Every row comes from one small tree of marks. The marks that hang from a mark follow it in brackets, in alphabetical order. Every link used is in the known rows. Which tree was each row made from?
In the rows, 128 means zero.
Known rows
linakap(delod(geron) sekol(kozov(bizig) zelez)): [145  76 112 166  99 164 200 184 121 172  86 145 100  98 118  90 131  86
  69  96 126 105  96 143 156 126 140 147 155  93 152 119  84]
delod(geron): [109 124 126 143 136 134 148 137  80 168 123 136 109 140 137 132 139 168
 127  95 159 139 113 165 130 153  97 141 111  98 141 148 103]
zelez(mose(lani linakap(delod sekol(kozov)) noza)): [ 97 146 133 216 130 175 190 165 155 157 173 115 122 131 119 105 173  62
  68  87 156  94 104 118 158 149 153 140 187  92  83 115 134]
mose(lani linakap noza safa(gezop sekol(zelez) zadu)): [144 176 179  98 130 175 167 109 178  90 200 106 134 143 140 142 137 128
 113 143 203 142 175 109 167 116 127 168 191  85  96 102 133]
delod(geron(zadu(linakap safa(gezop) zelez)) peno): [155 127 124  97 137 138 151 124  78 146 143 148 106 147  85 131  97  82
 116 178 189  91 124 140  82 139 121 123 117  92 144 104 127]
kozov(bizig(lani)): [ 65 125 130 129 130 155 122 118  91 143 119 147 134 139 118 124 128 175
 121  82 135 117 112 160 147 135  74 117 127  79 148 180  97]
gazepe(noza(mose(lani safa(gezop)))): [143 145 140 121 134 164 145 139 146 106 165 121 124 148 132 142 161 150
 151 115 176 114 116 113 114 121 127 113 153  81 116 156 107]
safa(gezop mose sekol zadu(zelez)): [140 148 142  66 145 186 151  62 109  78 144 175  90 161 138 155 136 133
 150 164 203  87 156 134  80 132  73 157  94  91 184 100  83]
delod(geron(zadu) peno): [115 117 144 141 130 139 149 119  65 171 150 122  90 132 101 120 113 132
 111 116 180  95 113 163 148 151 114 174 120  99 124 140 100]
delod(geron(zadu(safa(mose sekol))) peno): [126 120 127  95 136 140 158  82  63 119 130 135  98 137  97 143  99 118
 120 116 183  77 102 147 127 163 152 169  78 100 160  93 100]
linakap(delod): [ 92 114 118 171 114 169 154 174  68 182 112 121 115 150 135 137 162 163
 125  96 151 101  95 168 141 134  99 114 138  95 156 151  92]
sekol(kozov(bizig) zelez(mose(linakap noza(gazepe)))): [103 163 120 169 111 159 171 119 213 164  96 138 101 120 135  83 159  55
  86  96  95  89 142  98 125 106  86 135 178  96 121 105 113]
noza(mose(linakap)): [ 75 171 115 187 142 139 137 128 138 146 108 135 111 152 139 124 157 126
 134  82 138  96  97 156 107 144 100 131 134  99 157 155  95]
zadu(linakap(sekol(zelez)) safa(gezop)): [170 133 105 128 140 126 186 155 122 134  85 133 123 133 124 153 148 110
 116 152 156  95 114 150  68 115 155 104 128  89 182  96 116]
zadu(linakap zelez): [ 85 150 115 147 131 142 145 138 100 155  90 155 123 161 117 131 163 126
 131 121 143 115 101 161  62 120  62 114 123  96 153 149 125]
noza(gazepe mose(lani linakap(delod) safa(sekol(zelez)))): [133 141  83 177 120 163 195 150 193 135  81 110 160 121  87 120 183  95
 113  93 122  88 124 123 149 125 152 140 183  72 157 121  94]
tilu(linakap(delod(geron)) safa(mose zadu)): [ 90 119 110 147 132 143 172  75  64 165 144 134  91 179 149 155  99 132
 140 101 164 182  80 139 118 185 140 174  87 113 142 125  99]
safa(mose(lani noza) zadu): [ 65 161 170 105 142 202 138  96 106 108 189 136 103 193 130 138 131 156
 126 114 178 119 123 135 117 139 105 164 139  88 121 122 112]
tilu(linakap safa(gezop sekol zadu(zelez))): [128 138 105  67 129 130 172  65 101 110 171 148 113 146 140 181 125 136
 164 155 200 164 125 140 115 127  75 169 123 107 135 107 106]
mose(lani linakap): [ 75 167 146 182 141 168 141 145 125 153 145 121 138 152 119 135 158 136
 117  95 152 132 115 167 148 129  91 133 166  89 127 148 117]
zadu(zelez(mose(safa))): [ 72 167 102 118 115 112 136 150 124 140  84 127 118 151 108 145 171 126
 113 102 143  94 109 121  95 101  43 113 118  94 110 138 111]
geron(zadu(safa zelez)): [ 83 152 105  79  99 140 134 181  79 131 110 112 122 154  88 149 135 111
 124 141 157 102  67 162 114  94  63 130 141  90 151 112 112]
linakap(delod(geron peno) sekol(kozov)): [145  71 103 187 122 139 208 181  88 186 134 135  89 116  85 110 137 116
  75  91 175  70  98 157 164 151 165 153 136  96 129 117  93]
delod(geron(zadu(zelez(mose(linakap)))) peno): [ 99 161 135 168 144 135 139  97 117 180 135 143  88 134  97 106 125  47
  93 126 170  81 121 119 118 158  80 161 110 100 109 132 121]
safa(gezop sekol(zelez(mose)) zadu(linakap(delod))): [163 131 148 142 162 201 183  45 119 142 116 159  89 138 166 141 148  82
 126 187 167  72 158 118  72 147 125 135 116  94 191 110  99]
mose(linakap safa(gezop sekol)): [147 163 142 140 132 116 157 117 137 107 144 117 142 128 156 152 157 153
 133 115 185 123 162 144 155 134 116 137 148  98 124 128 110]
tilu(linakap(delod(peno)) safa(gezop mose zadu)): [116 114 118 141 130 162 176  67  72 156 169 137  76 172 130 168 103 132
 144 124 192 110 114 126 116 154 139 149 102 105 142 111  84]
zelez(mose(lani linakap(delod) noza(gazepe) safa)): [ 96 165 113 196 119 152 167 156 167 172 152  93 160 159 122 115 181 105
  97  88 133 108 148  97 168 152 139 122 186  83  72 130 134]
mose(safa): [ 83 149 118 133 112 111 140 167 101 137 107 103 128 153 125 150 157 182
 125  87 151 119 105 159 137 109  87 129 142  95 116 148 101]
simib(delod(geron(zadu(safa(gezop mose) zelez)) peno)): [173 107 127  77 102 177 156 129  74 115 130 154  84 159  96 132  90  79
 113 152 196  71 123 102  74 146 111 127 107  72 153  89 101]
mose(lani): [ 79 138 134 142 135 173 141 151  94 146 137 125 130 149 107 143 159 167
 124 101 156 119 111 169 136 113  80 129 155  83 133 148 105]
zadu(linakap(delod sekol(kozov)) zelez(mose(noza(gazepe)))): [133 123  73 178 120 142 214 150 160 166 107 146 121 137 104  93 190  46
  88 123 132  62 117 109  72 143 137 131 153  92 121 101 132]
zadu(safa(gezop mose(lani noza) sekol)): [134 142 146  77 138 194 154 107 104  85 182 135 133 147 131 161 139 159
 138 121 198 110 138 121 122 134 139 114 127  84 137  89 123]
tilu(linakap(sekol(kozov))): [103 127 105 153 139 111 198 141 110 153 117 126 105 123 120 132 160 123
 112  88 155 141  85 177 121 124 119 163 150 105 140 124 102]
mose(lani linakap noza safa(gezop sekol zadu)): [131 178 182 102 139 163 154 100 155  81 234 111 147 161 153 144 132 148
 124 140 210 140 182 123 183 142 134 170 191  92  77 116 133]

Write each row's tree
[111 128 123 183 122 149 180 126 101 177 148 137 110 140 103  94 153  44
  85 133 172  36 104 108  95 167 148 148 126 102  94 130 138]  geron(zadu(linakap(delod(peno) sekol) zelez(mose(noza))))
[139 161 119 114 148 122 157  79 134 103 105 156 130 134 138 147 167 104
 132 150 167  93 160 113  58 126  82 113 110  97 130 123 125]  zadu(linakap zelez(mose(safa(gezop sekol))))
[161 124 144 173 118 182 186 151 147 148 142 110 137 105  89 139 153 113
  99 115 189  82 158 119 182 113 143 118 176  76 124 114 109]  mose(lani linakap(delod(peno)) safa(gezop sekol(zelez)))
[141 141  94 120 136 146 158 140 162 103 131 120 143 147  93 139 166 155
 140 124 152  87 160 133 113 112 121 129 176  66 139 130  80]  noza(gazepe mose(lani safa(gezop)))
[103 158 103 112 129 120 162 131  95  99  87 142 128 168  95 133 138  62
 113 147 152  85  69 153  42 137 132 147 102  96 168  99 121]  geron(zadu(linakap(sekol) safa(mose) zelez))
[ 58 157 114 120 134 126 157  61  88 126 135 132  93 187 143 174 115 145
 154 102 158 166  82 149  93 143 101 177  97 113 142 122  97]  tilu(linakap safa(mose zadu))
[177  96 115 141 111 128 205 147  95 153  86 132 111 139 100 114 103  52
  81 141 155  78  94 128  85 158 187 157 135  84 148 101 121]  simib(delod(geron(zadu(linakap(sekol(zelez)) safa)) peno))
[ 75 171 122 104 125 123 140 131 121 116 110 136 125 195 116 140 137 130
 124 149 149 119 114 149  81 115  74 146 142  99 130 137 120]  mose(safa(zadu(linakap zelez)))
[116 160 127  92 135 137 137 112 131  89 147 127  96 173 142 149 128 160
 144 143 175  86 139 138 107 122 109 148 145  88 148 135  74]  noza(mose(safa(gezop zadu)))
[138  97 149 143 106 159 163 129  64 161 139 132  90 145 119 113 107 117
 107 117 174  89 120 139 133 162 118 170 138  82 121 141  98]  simib(delod(geron(zadu) peno))
[144 124 164  95 110 204 170  85 150  88 127 160  83 101 150 110 135 116
 114 109 165  96 150 110 107  97 102 138 139  93 151  93  99]  safa(gezop mose(noza) sekol(kozov(bizig) zelez))
[147 158 131 195 123 121 176 157 148 152 168 105 133 137 170 123 167 103
  93 100 181  91 151  97 157 169 172 120 154 101  73 128 126]  zelez(mose(linakap(delod sekol) noza safa(gezop)))
[ 94 177 137 173 133 142 145 150 172 123 145 113 140 159 130 126 167 120
 137  79 147 129  88 120 133 135 131 125 161  93 100 168 126]  gazepe(noza(mose(lani linakap safa)))
[144 167 146 164 132 131 174 130 155 133 196 111 119 165 178 128 144  98
  96 137 191  85 160  95 161 176 175 151 159 102  80 117 117]  zelez(mose(linakap(delod sekol) noza safa(gezop zadu)))
[101 144 125  77 129 161 153 105 102 112 133 158 109 156 123 150 143 146
 139 147 177 101 121 156 121 122  58 167 124  97 160 121  96]  safa(sekol zadu(zelez))
[ 68 186 153 138 134 145 137 139 142 114 166 104 141 187 118 146 133 140
 111 122 159 137 127 153 165 122 102 164 185  91 104 138 114]  mose(lani linakap safa(zadu))
[143 128  75 215 133 171 206 173 188 166  83 127 143 126  83 106 185  69
  99  98 121  68 108 135 129 144 170 142 178  69 176 122  86]  noza(gazepe mose(lani linakap(delod sekol(zelez))))
[119 107 141 159 117 165 155 147  50 178 139 109 105 135 132 117 129 126
 112 120 169 127  97 167 156 161 124 162 135  94 142 147  98]  linakap(delod(geron(zadu)))
[136 122 137 162 141 115 190 117 102 127 130 127 102 127 118 101 129  70
  90 138 162 128  97 176  97 156 157 199 146 104 134 121 117]  delod(geron(zadu(linakap(sekol(kozov)))))
[ 96 157 108 128 145 166 162 119 129 124 128 131 152 189 107 133 151 130
 130 114 130 112 118 131  72 141 150 112 139  84 141  99 141]  zadu(linakap safa(mose(lani noza(gazepe))))
[173 115 141  81 143 153 161  70  66 106 155 141  91 128 111 149  95 119
 129 148 208  74 136 137 122 161 157 157  81  95 164  83  96]  delod(geron(zadu(safa(gezop mose sekol))) peno)
[104 144 114 137 126 152 159 116 123 141 121 130 112 165 137 126 167 165
 138  85 147  99 133 134  98 145 115 141 117  90 141 119 105]  safa(mose(noza(gazepe)))
[145 158 174 141 139 213 183  92 180  89 164 131 101 110 121 124 159  86
 103 106 190 126 149 113 114 106 117 145 167  83 135  79 128]  safa(gezop mose(lani linakap noza) sekol(kozov zelez))
[109 183 162 108 130 160 136 105 136 102 181 115 135 151 112 121 150  71
 107 160 182 117 153  97  77 117  88 133 170  85  65 129 157]  geron(zadu(linakap zelez(mose(lani noza safa(gezop)))))
[118  96  94 165 136 114 204  81  70 172 153 144  90 165 118 150  95 116
 117  95 183 128  87 133 136 200 195 194  80 116 123 113  92]  tilu(linakap(delod(geron peno) sekol) safa(mose zadu))
[124 138  70 118 127 103 173 118 151 107  87 124 142 136 113 136 175 162
 147  94 133  75 131 143 121 131 127 155 137  87 154 130  78]  noza(gazepe mose(safa(sekol)))
[ 94 164 115  63 109 144 144 119  99 116 143 122 121 135 117 142 148  88
 122 135 169  86  95 114 116 124  82 141 122  99 117  98 137]  geron(zadu(safa(sekol) zelez(mose(noza))))
[ 75 154 117 138 130 121 149  90  97 128 137 133 116 191 141 164 121 142
 142 137 147 136  93 164  89 138 107 164 129 111 128 133 114]  tilu(safa(zadu(linakap)))
[138 115 117 195 116 136 184 168  98 189 143 131 114 127  88  97 129  56
  80 117 186  79 102 144 166 178 150 172 135  97 118 127 112]  mose(linakap(delod(geron(zadu(zelez)) peno) sekol))
[ 93 180 121 103 119 146 144 112 111  90 107 132 127 151 109 144 136  70
 127 130 162 102  85 146 102 130  94 150 110  98 170  91 119]  geron(zadu(safa(mose(linakap) sekol) zelez))
